Each row was made from one small tree. The marks that hang from a mark follow it in brackets, in alphabetical order. Every link used is in the known rows. Write each row's tree.
In the rows, 128 means zero.
Known rows:
Z(P(B N)): [149  23 139 147 155 136 133 232  71 128  75 135 170 252 122 121 126 142
 143 146 125]
L(M R(P) T(Q)): [ 87 146 130  84 139 152 120  15 148 106 151 116 156 170 136 133 115  60
 144 170 132]
B(P): [142  89  96 129 103 161 114 137 127 132 107 163 135 111 142 132 153 125
 119 173 127]
R(L(M) P(B)): [166 100 175 132 210 159 133 106  99 122 114 116 125 165 159 130 118 157
 138 146 133]
P(B N): [144  30 123 149 153 134 124 184  96 142  64 116 160 184 126 121 127 159
 133 107 137]
Z(P): [131  81 106 129 112 142 106 194 100 123 127 148 131 141 139 129 136 143
 130 162 122]
R(L(M T) P(N)): [120 108 178 117 141 131 158  82 100 165 113 126 136 130 134 128 111 144
 126 152 126]
M(A L(R)): [146 164 108 157 130 103 141 183 177 129 160 135 121  88 108 129 137 146
 104  87 128]
A(M(L(T))): [134 159 136 155  72 104  97 193 132 146 155 159 104  81 130 124 138 197
 114 105 123]
B(P(N)): [140  66 109 141 110 151 126 155 109 154  82 160 160 144 120 129 147 139
 107 155 131]
T(Q): [109  94  72 109 101 140  67 113 111 114 129 100 120 124 135 128 137 116
 136 108 139]
L(M(A) T): [ 95  97 109 102 127 115 177  47 165 169 146 124 144  99 125 121 141 187
 121 148 124]
L(M(A) R(P) T): [102 147 139 109 178 130 188  22 178 136 140 133 158 127 125 130 128 119
 119 165 122]
Q(T): [115 105  72  91 108 150  88 142 102 143 118 147 122  77 145 126 123 158
 122 118 156]
L(M R(P) T): [103 132 152  98 146 152 144  47 158 135 141 146 158 119 139 135 111 106
 136 191 125]
M(A L(T)): [115 122 118 154  88  89 154 158 166 161 150 147 117  63 129 119 141 179
 120 107 117]
A(M(L)): [159 157 127 160 111 116  70 206 122 143 162 157  99  84 130 129 143 226
  96  82 133]
R(L(M)): [145 126 126 104 126 140 114 119 120 145 157 105 101  80 132 132 123 167
 121 128 135]
R(L P(B N)): [168  73 168 161 194 139 138 169  62 122  49 115 129 179 137 126 120 120
 137 107 133]
A(M): [145 129  99 134 125 129  77 139 103 130 118 130 109  97 130 131 149 184
 104 101 134]
A(M(L(R T(Q)))): [123 212 116 125  66 104  83 160 140  93 167 129 110 147 102 129 128  88
 133  93 129]
Z(P(N)): [128  54 118 138 117 133 117 210  80 145 102 142 154 181 121 126 130 154
 123 147 127]

Write each row's tree:
[143 207 168 156 124 117 113 160 142 114 145 174 118 112 134 134 124 134
 114 124 121] | A(M(L(R(P) T)))
[147 168 140 171 173 117 143 151 168 123 144 158 129 100 130 133 134 143
  96 101 125] | M(A L(R(P)))
[172 106 156 153 187 150 126 143  83 101  70 115 105 140 157 128 123 109
 145 127 128] | R(L P(B))
[160 196 128 152 113 117  85 213 143 116 161 150 105 101 109 136 130 165
 100  86 134] | A(M(L(R)))
[106 143  93 101  54 120 104 112  99 102 118  84  87 103 124 125 128  45
 165 115 126] | R(L(T(Q)))
[103 143 112  79  78 129 118  69 116 123 161  82 107 128 124 126 120  92
 154 134 131] | R(L(M T(Q)))
[116 171 113 135  63 105  71 159 120 119 165 133 102 130 126 124 139 151
 127  84 128] | A(M(L(T(Q))))
[ 99 126 107 128  47 111  86 159 135 129 165 133 113 105 139 121 128 130
 148 110 127] | M(L(T(Q)))
[118 143 156 119 166 119 185  30 135 146 134 119 117  97 135 126 131 144
 121 141 117] | R(L(M(A) T) P)
[122 170 115 142  88  91 170 168 186 133 153 139 124  78 109 126 131 116
 125 118 116] | M(A L(R T))
[120 141 124 108 119 109 186  72 147 151 145 101 109  84 118 123 133 144
 129 133 120] | R(L(M(A) T))
[103 106 164 109 152 144 160  71 143 156 117 141 178 159 123 132 108 117
 125 174 129] | L(M R(P(N)) T)
[112 147 125 114 104 133 109  72  85  97 106 101  97 110 145 128 125  45
 158 130 122] | R(L(T(Q)) P)
[146  76 178 150 156 124 169 150  71 124  45 117 132 173 137 122 113  84
 155 134 118] | R(L(T) P(B N))
[101 129 120  85 100 136 140  82 171 140 153 124 148 108 121 133 114 112
 139 181 128] | L(M R T)
[123 134  99 106 171 129 157  78 178 137 157 111 148 123 103 132 133 153
 105 129 136] | L(M(A) R)
[137 200 135 142  74 103 111 191 152 120 156 155 109  88 112 132 125 132
 119 113 123] | A(M(L(R T)))
[109 175 140 132  96 126 103 121 147  99 152 144 129 140 138 131 118  59
 144 131 126] | M(L(R(P) T(Q)))
[123 117 145 128 222 136 174  65 151 154 120 126 178 175 106 133 129 159
  92 126 135] | L(M(A) R(P(N)))
[151  71 155 148 206 148 138 155 105 112  56 127 172 213 125 130 114  97
 132 132 135] | L(R(P(B N)))
[142 134 114 113 155 120 156  90 139 148 151  91 105  89 115 128 139 179
 110 106 131] | R(L(M(A)))
[155  98 143 142 198 158 128 139 124  90  80 130 147 175 145 133 120  83
 138 150 131] | L(R(P(B)))
[133 116 141 123 141 137 128  98  77  78  81  94 112 192 152 121 120  31
 177 132 122] | R(L(T(Q)) P(B))
[103 178  94 124  81  92 143 132 176 107 164 118 125 135  99 124 131  73
 140  96 123] | M(A L(R T(Q)))
[103 171 107 117  47 113 101 169 156 104 168 126 121 122 118 128 118  61
 148 120 128] | M(L(R T(Q)))
[146 139 147 131 205 135 162  56 125 143 140 116 110 107 137 130 137 174
 106 119 127] | R(L(M(A)) P)
